Known rows, with every way that one mark hangs from another:
V{W{J Q}}: [-1.31  1.94 -4.12 -1.27 -0.70 -1.85 -2.36 -1.89  1.79 -0.09  0.70  0.51
 -1.91 -1.15  2.05 -2.04 -0.92 -3.18 -0.01  3.16  1.14 -1.79 -1.14  1.40
 -0.49  1.15]
Q{D}: [ 1.62 -0.85  0.90 -1.79  1.09  2.42 -2.97  1.15  0.40  0.82 -1.89 -0.41
  0.61 -1.38 -1.66  2.06  0.38 -0.97 -0.44  1.68  1.49  1.12 -0.97 -1.05
 -1.61  0.34]
W{J{S} Q}: [-0.14  2.92 -2.65  0.72  0.88 -3.57 -0.86 -1.75 -0.12  3.13 -2.60  0.23
 -1.99 -1.78  1.68 -0.77  0.89 -3.56 -0.23  1.02  1.99 -1.12  0.08  1.16
 -0.24 -0.01]
D{T{W{J Q}}}: [-0.48 -0.20  2.16 -0.48  0.74  0.20  0.64 -0.63  0.30 -0.31 -0.54  1.05
  1.23  0.14  1.18  1.05  0.08 -1.90 -1.02  0.69 -0.08 -0.10 -1.45 -0.32
  3.74  0.99]
D{M Q}: [-1.89 -0.35  3.27  2.86 -0.55  3.46  1.23 -2.01 -1.13 -0.13  0.66 -0.84
 -2.82  4.14 -1.66 -1.92 -2.31  1.88 -1.60  1.98  0.27  5.01 -2.23 -0.26
  0.53  0.37]
J{M V}: [ 3.01  1.85 -1.50 -1.87  0.04  1.08  2.02  1.09  0.08 -2.63 -0.96 -0.16
  1.33 -3.40  0.07  1.09  3.10 -0.37  2.68 -3.36  0.61 -2.35  2.29  0.57
 -2.61 -4.37]
W{J{V} Q{D}}: [-0.61  1.61 -3.53 -1.39 -0.87 -1.94 -2.09 -0.24 -1.36  2.65 -2.40  0.59
 -1.55 -1.61  0.76  0.02  0.82 -2.81 -0.59  2.54  2.77 -2.17  1.52 -1.70
  0.19  4.08]
A{J{V}}: [-1.28  1.54 -1.85 -0.33  1.86 -2.33  0.23 -1.60 -0.87  0.46  2.86 -1.59
 -0.36 -3.43 -0.80  0.02  0.60 -1.53 -0.01  2.34  1.43 -5.12  2.00  0.18
  0.08  0.94]
D{M T{W}}: [-1.57 -1.37  5.11  1.07 -1.16  4.93  2.72 -0.06  0.11 -1.47 -0.84  0.12
  1.91  3.55 -0.02  1.34 -2.15  1.89 -0.90 -0.81 -2.35  2.19 -1.70 -1.29
  4.09 -0.24]
W{J{M S V}}: [ 2.78  1.88 -2.53  0.75  1.58 -2.33  1.38 -0.52  0.12  0.82 -2.21 -0.36
  0.70 -1.88  0.11 -1.75  2.63 -1.53  1.08 -3.81 -0.04 -2.42  1.63 -0.58
 -0.99 -3.55]
J{M S V{W}}: [ 2.60  1.24 -1.67 -0.38 -0.84 -2.31  2.56  2.46  0.67 -3.22  2.45  0.56
  0.97 -3.28  1.52 -0.47  1.36  1.83  4.79 -4.71 -2.60 -2.05  2.92  2.35
 -4.89 -7.30]
J{S V{W}}: [ 0.64  1.08 -0.49 -0.01 -0.28 -3.60  1.12  1.37  1.76 -2.79  6.02  0.41
 -0.77 -0.95  0.89 -0.96 -0.88  1.43  4.45 -1.85 -2.11 -3.53  2.19  1.53
 -3.56 -3.88]
Q{D{M}}: [ 0.14 -1.11  1.42 -0.68 -0.94  4.72 -1.68  1.22 -0.56  1.19 -3.24 -0.69
  0.46  0.79 -1.87  1.74 -1.03  1.09 -1.26  1.01  0.25  2.47 -1.03 -2.01
 -0.74  0.76]
A{J{M S}}: [ 0.57  1.60 -1.41  0.87  2.50 -2.19  0.84 -0.76 -1.26  1.92 -0.88 -1.64
  0.96 -5.22 -0.24  0.57  1.96 -0.78 -0.14 -0.74  0.11 -1.75  1.35  2.59
 -1.93 -4.17]
Q{D{M T{W}}}: [-0.51 -2.79  4.23 -0.31 -1.11  5.00 -0.42  2.01 -0.80  0.19 -1.97  0.40
  1.98  2.10 -1.05  2.29 -1.82  2.18 -1.50  0.32 -1.51  3.36 -1.29 -2.47
  1.66  1.59]
J{V}: [ 1.01  1.50 -0.44 -1.52  0.51 -0.39  0.73  0.17  1.09 -2.12  2.30 -0.58
 -0.33 -1.10 -0.49  0.71  0.87 -0.90  2.50 -0.25  1.04 -3.71  1.38 -0.39
 -0.85 -1.01]
D{M{J}}: [ 0.04 -1.04  0.46  1.06  0.72  3.72  0.28 -1.53  1.06  0.42 -1.27 -2.12
  0.40  2.93 -2.77  0.19  0.41  1.34 -1.64 -1.38  0.83  1.32 -1.52 -0.42
  0.58  0.48]
J{M S V}: [ 3.42  1.58 -0.48 -0.12  0.46 -1.74  3.07  2.44 -0.14 -2.14  0.34  0.02
  1.23 -3.63  0.58  0.96  2.62  1.36  4.12 -5.57 -1.20 -1.67  3.15  1.90
 -4.35 -7.55]
W{J Q{D{T}}}: [-1.32  0.43 -2.01 -0.98 -0.37 -0.75 -2.57 -0.97 -1.00  3.53 -4.59  0.92
 -0.33 -1.08  1.11  1.14  0.99 -2.85 -2.04  2.92  3.09  0.86 -0.36 -1.78
  1.43  3.79]
T{W{J{V} Q}}: [ 1.51  2.63 -0.30 -0.65  0.89 -1.30  0.31  0.29 -0.42 -0.49  0.94  0.49
 -1.46 -0.95  0.88 -1.77 -0.91 -3.18 -0.45  0.96 -0.82 -4.11 -0.29  1.21
  2.82  1.75]
D{M T{W{J}}}: [-1.64 -1.21  3.98  1.51 -0.59  4.27  2.46 -0.96 -0.10 -0.43 -1.86  0.03
  1.86  3.97 -0.15 -0.04 -1.93  1.15 -1.90 -0.95 -2.17  1.69 -1.93 -2.32
  5.05  0.95]
V{W{J{S}}}: [ 0.42  0.99 -2.52  0.10  0.79 -2.02 -1.76 -1.70  2.75 -0.41  1.62  0.03
 -0.72 -0.40  0.56 -3.06 -0.77 -2.08  0.52  0.76 -0.64 -1.87 -1.19  0.74
 -1.09 -1.44]
T{W{J{M S V}}}: [ 3.81  1.68  0.71  0.67  2.32 -0.82  1.78  1.10  0.04 -1.06  0.44 -0.04
  0.48 -1.00 -0.17 -2.53  0.10 -1.47  0.41 -3.01 -3.04 -3.16 -0.12  1.06
  1.54 -2.55]

Rows:
[ 1.48 -1.21 -1.91  0.13  1.79 -3.84 -0.35  0.35  1.93 -1.27  4.86 -1.27
 -0.05  0.29 -1.59 -0.60  1.90  1.56  1.80 -2.27  0.30 -2.04  1.19  2.06
 -2.36 -0.60]  M{J{S V{W{Q}}}}
[-1.12 -0.16  0.32 -2.26 -1.26  0.59 -2.02  0.98 -0.86  1.01 -2.33  1.06
 -0.14 -2.15  1.28  3.76  0.51 -1.16 -0.05  2.85  2.56  1.98 -0.05  0.29
 -0.85  1.55]  W{Q{D{T}}}
[-0.87 -2.01  4.56  2.12  1.49 -0.68  1.71 -1.18 -0.73 -1.69  3.75  1.09
 -0.46  3.41 -0.68 -2.02 -1.21  0.15 -1.52  1.33 -0.86  2.70 -1.92 -1.14
  4.08  2.04]  D{Q T{W{J{V}}}}
[ 2.72 -1.35 -0.59  0.58  3.44 -2.96  0.19  0.06  1.97 -0.64  3.74 -1.78
  0.85  0.46 -2.96 -0.13  3.00  1.29  1.33 -3.40  0.73 -1.96  1.13  1.00
 -1.67 -1.21]  M{J{S V}}
[ 0.52  1.65 -1.76  0.70  1.78 -3.29  1.82  0.00 -1.68  0.64  1.20 -1.24
  0.72 -4.91 -0.14  0.35  1.72  0.17  1.24 -1.34 -0.19 -3.69  3.08  1.71
 -2.33 -3.63]  A{J{M S V}}
[ 1.85  1.84 -2.25 -0.80 -1.62 -3.05  2.33  2.70 -0.02 -2.85  2.04  1.02
  0.21 -3.99  2.66  0.02  1.07  1.58  4.90 -3.86 -1.97 -1.73  3.33  3.24
 -5.21 -6.54]  J{M S V{W{Q}}}
[-0.32  1.62 -1.09 -0.30 -1.25 -4.49  1.16  1.59  0.96 -2.33  5.64  0.70
 -1.79 -1.52  2.00 -0.31 -0.90  1.22  4.64 -1.08 -1.57 -3.50  2.53  2.28
 -3.79 -3.17]  J{S V{W{Q}}}
[-1.89 -3.36  2.98  2.00 -0.48  1.72  2.83 -0.47  0.52 -0.60  0.80 -0.82
  2.48  4.45 -1.66  1.99  0.54  4.49  0.14 -3.45 -0.75  2.46  0.34 -2.09
  1.51 -0.08]  D{M{J{S V}} T}
[-0.58 -4.14  2.47 -0.32 -0.40  4.21 -1.43  0.78 -0.14  1.23 -2.54 -0.55
  2.48  2.75 -2.66  2.88  0.31  2.97 -2.00 -0.05  0.44  4.14 -0.84 -3.17
  0.93  2.24]  Q{D{M{J} T}}
[-2.89 -4.56  5.09  4.45  0.32  1.56  2.32 -1.92 -0.74  0.22  2.31 -0.69
  0.20  6.66 -2.63 -0.44 -0.61  5.28 -2.11 -1.22 -0.40  7.61 -1.87 -1.22
  1.98  1.00]  D{M{J{S}} Q T}
[ 1.54  2.58 -0.03 -0.35  1.44 -0.41 -0.46 -0.27 -0.07  0.10 -0.42  0.26
 -1.39 -1.06  1.00 -1.79 -0.89 -3.96 -1.48  1.38 -0.61 -2.72 -1.65  1.77
  3.09  1.44]  T{W{J Q}}
[ 0.02  1.99 -4.07 -0.56 -0.86 -2.45 -1.27 -0.92  1.05 -0.01 -0.39  0.86
 -1.15 -2.47  2.60 -2.02  0.01 -2.00  0.73  0.81 -0.06 -0.99 -0.34  2.45
 -2.22 -2.02]  V{W{J{M S} Q}}
[ 1.10 -0.72  2.38 -0.31  1.66  1.35  1.32 -0.44  0.69 -0.90 -1.35  0.51
  2.75  0.17  0.33  0.51  0.89 -1.54 -1.01 -1.20 -0.82  0.24 -1.51 -0.67
  3.44 -1.07]  D{T{W{J{M}}}}
[-0.41  1.48 -3.08 -1.08 -0.02 -0.86 -3.14 -1.10 -1.02  3.65 -4.21  0.41
 -1.44 -1.56  0.69  0.02  0.74 -3.63 -1.92  3.35  3.15  0.00 -0.42 -0.96
  0.41  3.64]  W{J Q{D}}
[ 1.21  1.02 -3.03 -0.15  0.44 -1.28 -1.04 -1.17  2.18 -0.65  0.07  0.18
  0.14 -1.33  0.95 -2.73  0.10 -1.70  0.59 -0.44 -0.94 -1.21 -0.88  1.22
 -1.81 -3.17]  V{W{J{M S}}}
[-0.40 -0.43  3.50 -0.97  0.43  0.91  0.92  0.33  0.49 -1.50  0.50  0.96
  1.38 -0.34  1.30  2.19 -0.29 -0.97  0.12  0.84 -0.37  0.51 -1.33  0.64
  2.66 -0.12]  D{T{W{Q}}}
[-1.80  0.15 -2.97 -1.72 -1.56 -0.87 -3.11 -0.87  0.93  0.47 -0.23  1.05
 -0.71 -0.72  1.88 -0.85 -1.06 -2.02 -0.59  3.59  0.84 -0.31 -0.91 -0.12
 -0.44  2.35]  V{W{J Q{D{T}}}}
[ 0.99  3.32 -3.87  0.07 -0.26 -3.90  0.98 -0.40 -1.53  1.64 -2.92  0.57
 -0.94 -3.39  2.20 -0.62  2.39 -1.99  1.46 -1.76  1.28 -2.10  2.41  1.12
 -1.52 -1.87]  W{J{M S V} Q}
[-0.01  0.90 -0.82 -0.66 -1.46 -4.04  0.31  2.48  0.66 -1.88  5.15  0.95
 -1.41 -1.57  1.72  0.02 -1.22  1.65  4.19 -0.49 -1.68 -2.65  2.68  1.62
 -4.01 -2.31]  J{S V{W{Q{D}}}}
[ 0.84 -2.62  1.25  0.17  0.28  3.30 -1.80  1.30 -0.19  1.75 -2.14 -1.18
  0.89  1.94 -3.01  1.40 -0.02  2.40 -1.24 -0.50  0.02  2.82 -0.70 -1.37
 -1.13  0.83]  Q{D{M{J{S}}}}
[-2.46 -0.53  3.37  1.36 -1.88  3.53  2.17 -0.69 -0.87  0.03 -2.17  0.45
  1.03  3.25  1.02  0.59 -2.01  0.98 -1.92 -0.12 -1.64  1.75 -1.45 -1.57
  4.88  1.79]  D{M T{W{J Q}}}
[ 2.84  1.67  0.66 -0.09  2.20 -0.06  0.44  0.03  0.84 -1.18  1.42 -0.20
 -0.33  0.07 -0.64 -2.59 -0.77 -2.86 -0.62 -0.22 -1.87 -4.29 -0.82 -0.02
  3.14  0.82]  T{W{J{V}}}
[-2.85 -2.46  6.00  3.85 -0.63  3.13  2.73 -1.79 -1.63 -0.55  1.04  0.46
 -0.50  6.51 -0.87 -2.26 -3.22  2.45 -3.18  0.89 -2.21  5.54 -2.69 -1.98
  5.16  2.42]  D{M Q T{W{J}}}
[ 0.18 -4.08  3.61 -0.12 -0.10  4.52 -0.99  1.55 -0.53  0.56 -1.55 -0.43
  2.58  3.06 -2.54  2.21 -0.66  2.81 -2.40 -0.39 -1.19  3.48 -1.27 -2.48
  2.03  2.54]  Q{D{M{J} T{W}}}
[-1.18 -2.76  3.06 -0.65 -1.28  4.77 -0.93  1.11 -0.56  0.99 -3.21  0.08
  1.96  1.80 -1.36  3.20 -0.82  2.13 -1.24  0.84  0.12  3.89 -0.92 -3.22
  0.48  1.25]  Q{D{M T}}
[-0.87  0.10 -0.82 -1.49 -1.63  1.15 -1.60  1.02 -1.24  1.26 -1.63 -0.12
 -1.14 -0.54  0.04  2.33  0.00  0.57 -0.48  1.87  1.89  1.07  0.64  0.07
 -1.16  2.67]  W{Q{D{M{J{V}}}}}
[-0.60  1.89 -2.18 -2.31 -1.60 -1.62 -0.05  0.29  1.09 -2.97  4.26  0.54
 -1.56 -1.66  1.62 -0.24 -0.65 -0.58  3.00  1.38  0.50 -3.83  1.70  0.95
 -1.89 -0.23]  J{V{W{Q}}}
[-2.01 -3.26  2.32  0.96 -0.74  3.11  2.13 -1.02  0.62 -0.78  0.11 -0.94
  2.53  4.38 -1.84  2.26  0.76  3.75 -0.72 -2.39  0.42  1.97 -0.16 -2.71
  2.54  1.30]  D{M{J{V}} T}
[-2.05  1.74 -2.38  0.47  0.67 -5.17  0.39 -0.49 -0.91  0.36  4.82 -0.82
 -1.24 -3.72  0.91 -0.36 -0.95 -0.04  1.62  1.99 -0.49 -4.81  2.73  2.04
 -1.77 -0.52]  A{J{S V{W{Q}}}}
[ 1.42  1.89 -3.45 -2.67 -2.26 -0.28  1.17  1.35  0.11 -3.53  0.63  0.63
  0.18 -3.90  2.12  0.24  1.44 -0.11  3.25 -1.51  0.06 -2.43  2.45  1.94
 -3.55 -3.54]  J{M V{W{Q}}}
[-0.22  2.01 -4.63 -1.33 -1.06 -1.13 -1.64 -1.58  1.24 -0.34 -1.25  0.70
 -1.01 -2.40  2.50 -1.82  0.24 -2.87  0.16  1.80  0.79 -1.17 -0.75  1.86
 -1.29 -0.49]  V{W{J{M} Q}}
[-2.49 -0.77  4.56  0.56 -2.19  4.15  2.70  0.28 -0.87 -0.94 -1.36  0.52
  1.00  2.73  1.20  1.79 -2.25  1.83 -0.96 -0.07 -1.75  2.44 -1.33 -0.36
  3.76  0.51]  D{M T{W{Q}}}
[-3.04 -4.57  4.45  3.46  0.26  2.61  1.73 -2.45 -0.66 -0.13  1.60 -0.84
  0.24  6.81 -2.83 -0.27 -0.29  4.45 -2.76 -0.15  0.52  7.27 -2.28 -1.85
  2.65  2.62]  D{M{J} Q T}
[-3.13 -4.50  4.28  3.31 -0.46  2.04  2.48 -1.92 -1.05 -1.12  2.92 -0.67
  0.17  6.95 -2.66 -0.49 -0.48  5.09 -1.91 -0.48  0.19  6.15 -0.99 -2.29
  2.67  2.84]  D{M{J{V}} Q T}
[ 0.68 -2.45  0.78 -0.54 -0.15  3.69 -1.79  1.26 -0.29  0.95 -1.55 -0.92
  0.76  1.84 -3.10  1.29  0.08  2.33 -1.38 -0.20  0.40  1.73 -0.03 -2.34
 -0.66  2.21]  Q{D{M{J{V}}}}
[ 2.22 -1.72 -1.38  0.15  2.69 -3.33 -0.28  0.16  2.59 -1.66  5.38 -1.43
  0.58  0.71 -2.42 -0.98  1.85  1.66  1.70 -2.85 -0.36 -2.15  0.93  1.44
 -2.25 -1.09]  M{J{S V{W}}}
[ 1.05 -2.34  2.76 -1.13  0.96  2.15 -1.88  1.48  0.04  0.66 -1.68  0.64
  2.17  0.27 -1.18  1.74 -0.04 -0.51 -1.47  0.89 -0.36  1.55 -1.18 -2.45
  1.75  1.82]  Q{D{T{W{J}}}}
[-0.92 -2.22  3.09  4.24  1.12  1.24  1.23 -1.76 -0.64  0.56  2.17 -1.63
 -2.23  5.36 -3.40 -2.50 -0.92  3.73 -1.91 -0.59 -0.30  5.68 -1.96  0.48
  0.02  0.55]  D{M{J{S}} Q}
[-1.60 -0.12 -1.47 -2.31 -2.02 -0.09 -2.58  0.51  1.05 -1.21  1.19  1.32
 -0.64 -1.40  1.99  0.74 -1.41 -0.71  0.86  3.60  0.55  0.51 -0.71  1.29
 -1.87  0.82]  V{W{Q{D{T}}}}
[-1.13 -0.50 -2.16 -1.78 -1.89  0.66 -2.69  0.20  1.00 -0.63  1.24  0.23
 -1.19 -0.41  0.75 -0.14 -1.45  0.17  0.00  2.78  0.26  0.76 -0.74  1.59
 -2.18  1.62]  V{W{Q{D{M{J}}}}}
[ 2.34  2.01 -3.19 -0.43  1.34 -0.43  0.50 -1.43  0.29  0.44 -3.19 -0.55
  0.70 -1.91 -0.28 -1.58  2.89 -2.65 -0.02 -1.96  1.42 -2.80  0.98 -1.36
  0.30 -1.47]  W{J{M V}}
[-1.57  0.48 -1.75 -1.92 -2.63  0.98 -2.50  0.41  0.69 -0.87  0.78  0.75
 -1.59 -1.05  1.86  0.13 -2.26 -0.19  0.68  3.24 -0.02  0.50 -0.80  1.36
 -2.13  0.76]  V{W{Q{D{M}}}}
[ 1.36  1.68 -2.97 -0.12  0.06 -1.95 -1.45  0.64 -1.92  3.95 -5.96  0.69
 -0.43 -3.35  1.42  0.29  1.97 -2.09 -0.77 -0.56  1.34  1.24  0.88  0.47
 -1.85 -0.94]  W{J{M S} Q{D}}
[-1.06  1.21 -1.71  0.92 -1.01 -1.16 -1.64 -0.17 -1.59  4.54 -4.42  0.37
 -1.76 -0.26  0.98 -0.20 -0.47 -0.97 -1.41  1.09  1.04  1.11  0.23 -0.66
 -0.19  1.79]  W{J{S} Q{D{M}}}
[-0.07  1.57 -2.27  0.25  0.20 -2.76 -2.45 -0.04 -1.17  4.05 -3.54  0.49
 -1.47 -1.76  1.11 -0.11  0.60 -2.43 -0.95  1.66  1.87  0.13  0.36 -0.09
 -0.92  1.48]  W{J{S} Q{D}}
[-0.14  1.67 -2.63 -0.15 -0.62 -3.99 -1.47  0.67 -1.57  2.89 -1.53  0.71
 -1.70 -1.81  1.28 -0.15  0.41 -1.36  0.53  0.93  1.26 -1.69  2.16 -0.73
 -1.05  2.12]  W{J{S V} Q{D}}
[ 1.60  1.53  0.15 -1.01  0.52 -0.68 -0.83  1.32 -1.06  0.27  0.25  0.55
 -1.00 -0.82  0.47 -1.34 -1.36 -2.45 -0.86  1.68 -1.08 -3.13 -0.08  0.30
  2.36  2.85]  T{W{J{V} Q{D}}}
[ 1.75  1.48  0.29 -0.71  1.12  0.03 -1.35  0.94 -0.70  0.93 -1.21  0.51
 -1.12 -0.77  0.47 -1.20 -1.17 -3.34 -1.75  1.93 -0.73 -1.74 -1.48  0.94
  2.56  2.59]  T{W{J Q{D}}}
